What can hang from each mark:
tuzagar: veni
ripa: tinu zulope
luri: kefada
bazop: tuzagar
zulope: ripa
tinu: ripa veni
veni: kefada tifozo tinu tuzagar
kefada: luri veni
tifozo: veni

Known rows, with every way that one mark hangs from another:
tifozo[veni[kefada]]: [ 21 -11  14  35   5 -62   3   7  41 -12  18  -6  -7  13 -13  -7  32  12
  14  15   5]
tinu[ripa veni[kefada tifozo]]: [-31  -4   4 -33  12  28 -14 -32   4   3 -10  -1   9  54  -2   4 -36  22
   6  25  -7]
zulope[ripa[tinu[veni[tuzagar]]]]: [  7  -3 -29   1 -27 -22   7  53   9   8  -8 -22  28  -8 -11  19  49  -6
  20 -38  31]
zulope[ripa]: [ -5 -42  -4  39  11 -66  40  50  12 -24  32 -11   2   0  14  16  57  -3
  24 -17  38]
luri[kefada]: [-13 -29  29  27  24 -44  23  51  52 -11  50 -29 -29   0   6   6 -27   9
  13 -22  38]
bazop[tuzagar]: [-27 -23  22  16  45 -31  54  65  17   2  30 -22 -28   5   3   6   4  12
   3 -42  21]
zulope[ripa[tinu[veni[kefada tuzagar]]]]: [ 19  16 -36   7 -33 -16 -12  33  13   8   1   1  29  17 -23  21  61 -12
   5 -20  21]
tifozo[veni]: [ 14 -32  18  26   7 -72  20  25  44 -11  12 -26  -7 -14   0  -9  25  16
  29   2  15]
veni[kefada[luri] tifozo tinu[ripa] tuzagar]: [-53  20  11  10   7  41 -17 -62 -43 -15 -28  11  24  -7   0  -6 -58 -16
   4  38 -20]
tifozo[veni[kefada tinu tuzagar]]: [ 12  15 -10  20 -14 -20 -20  -3  15 -22 -17   0 -16 -28 -37  -5   4  -7
   8  27  -4]
tinu[ripa[zulope] veni[kefada[luri] tifozo]]: [-25  11  24 -16 -17  53  -7 -65 -19  19  -8   9  33  55  34  -8 -18  11
   6  -8 -20]
bazop[tuzagar[veni[kefada tifozo tinu]]]: [-14  18 -19 -14  37   9   2  30 -13  15  10  28 -58  -2 -13   9  -6  -1
 -31  17 -15]
zulope[ripa[tinu[veni[tifozo tuzagar]]]]: [ -8   6 -38 -13 -24   1   1  31 -14  10 -20 -22  19 -14 -15  16  25 -10
  22 -19  13]
tifozo[veni[kefada tinu[ripa] tuzagar]]: [ 13   6  -9   4  -6   9 -32 -27  15 -27 -35  -7   0   6 -26  -5 -14   2
   5  42   2]
bazop[tuzagar[veni[kefada tinu[ripa[zulope]]]]]: [ 33   5 -12 -24  12  50  -6  17   3  17  -1  12 -34  37  19  11  29   7
 -45 -18   6]
tifozo[veni[kefada[luri] tinu[ripa] tuzagar]]: [ -8  15  20  25  -4   0 -27 -43   2 -22 -30   9  34   8  -4 -20 -21  -5
  12  38 -10]
luri[kefada[veni[tifozo tinu[ripa[zulope]]]]]: [ 17  -2  11 -52   4  68   1  -9 -30 -20 -16  -1 -13  -1   9 -17 -66 -13
 -17  -1   1]
ripa[tinu zulope]: [ 55 -12   5  23 -22  -9  32  15  12  26  17 -47   9 -38  13  12  62 -10
  -3 -50  11]
veni[tifozo tinu]: [-27 -10   4  -1  17   0  21 -11 -24  -6  -4 -17 -20 -54  -4   6 -26  -8
   8  21  -5]
ripa[tinu[veni[tifozo]] zulope]: [ 23  11  -7 -28 -35  34  13  -8  -9  44 -10 -36   7 -16   7   9  23   3
   0 -37 -12]
ripa[tinu[veni[kefada tuzagar]] zulope]: [ 42  29 -20 -10 -58  32 -10  -3  15  31  -6 -20  15  -3 -17  11  37 -10
 -10 -48  -3]
bazop[tuzagar[veni]]: [ -5 -30   0   7  41 -48  33  85  33  12  36  -5 -38   2  10   5  22  21
 -11 -35  23]

Rows:
[  3   5 -20   0  10 -11 -12  -9  -9   3   7  27 -34 -28  -9   8   1  -2
 -17  42 -15]  tuzagar[veni[kefada tifozo tinu]]
[ -9  25  13  39 -12 -30 -14 -22   3 -16  -9  16  19 -27 -15 -20 -11 -14
  19  22 -14]  tifozo[veni[kefada[luri] tinu tuzagar]]
[ 39 -27 -13 -16 -11  19  -5  -2   8   7  -7 -13 -13 -13  31  11  29   9
 -16  -6  17]  tuzagar[veni[tinu[ripa[zulope]]]]
[ 24 -20 -21 -29  -9  47 -12 -28 -21   9 -23 -10 -26 -18  26   6   4   6
 -13  10  -1]  tuzagar[veni[tifozo tinu[ripa[zulope]]]]
[-22  -8   8 -20  12 -11   7  51  -7 -31   7  -3 -19 -30 -20 -21 -79  -7
  11 -15   9]  luri[kefada[veni[tifozo tuzagar]]]
[ 26  37 -28 -25 -56  55 -16 -20 -12  37 -20 -19   2 -10 -23   7  10 -11
  -7 -32 -19]  ripa[tinu[veni[kefada tifozo tuzagar]] zulope]
[-32  -9  37   6  28 -45  38   1 -37 -19  12  26  43 -35  13 -33 -29 -13
  20  -2 -15]  kefada[luri veni[tifozo]]
[ 10  17 -23  -7 -13  -7  -3  10 -10  19   4   8  20  28 -11  21  49 -10
   0   6  -1]  zulope[ripa[tinu[veni[kefada tifozo]]]]
[  8  -1 -14 -28 -36  52 -20 -21  15   3 -18 -14   9  41   3   7  -2  15
  -2 -28   8]  tinu[ripa[zulope] veni[kefada tuzagar]]
[-62  15  11 -12  -3  32 -23 -46 -17  -1 -22  12  40  37   2 -10 -60  12
  16  13 -15]  tinu[ripa veni[kefada[luri] tifozo tuzagar]]
[-21  15  33  38  14 -29  13 -28  -8  -3  23  23  27 -25   6  -2  -5 -18
  -2  15  -8]  veni[kefada[luri] tinu]
[ 30  14  29  20 -18  18 -13 -64  -3  -5 -15   7  30  25  25 -17  13  -5
  -1  15 -16]  tifozo[veni[kefada[luri] tinu[ripa[zulope]]]]
[-14   4 -17 -30  46  40 -16   7 -15   9 -10  22 -41  36  -1  10 -22  11
 -34  30  -8]  bazop[tuzagar[veni[kefada tifozo tinu[ripa]]]]
[-21   5   6   3  22  10 -24 -48 -23   2  -6  35  16   7  21  -3 -25   1
 -12  51 -19]  tuzagar[veni[kefada[luri] tifozo tinu[ripa]]]
[  0  -9  18  48  12 -74   3   6  26   5  46  31  17   0  23  -4  30   7
  -2   0   4]  tuzagar[veni[kefada[luri]]]
[ 14  -2 -17 -53 -16  74   0 -23 -64 -25 -55  -6   9 -40  -6 -19 -40 -20
  -7  -5 -13]  kefada[veni[tifozo tinu[ripa[zulope]] tuzagar]]
[-21   8  -1 -32  11  19   1  33 -25 -33 -10   9 -24 -51 -31 -21 -90 -21
   0   3   1]  luri[kefada[veni[tifozo tinu tuzagar]]]
[ 16  -8   5 -26 -18  40  -7 -31  20  12  -1  -7  15  58  15   7  16  19
  -4 -21   8]  tinu[ripa[zulope] veni[kefada]]
[  4 -15 -15  15  11 -39  -6   7  12   5  24  17 -32  -2  -4   6  16  11
  -6  19  -5]  tuzagar[veni[kefada tifozo]]
[  2   2  38  53   8 -71   5 -14  29  -9  28  15  28  14   6 -20  22   4
  24  13  -6]  tifozo[veni[kefada[luri]]]
[-12  -3 -12  -2  41 -18  10  45   7  18  28  21 -55  23  -7   7   5  13
 -20  -4  -7]  bazop[tuzagar[veni[kefada tifozo]]]
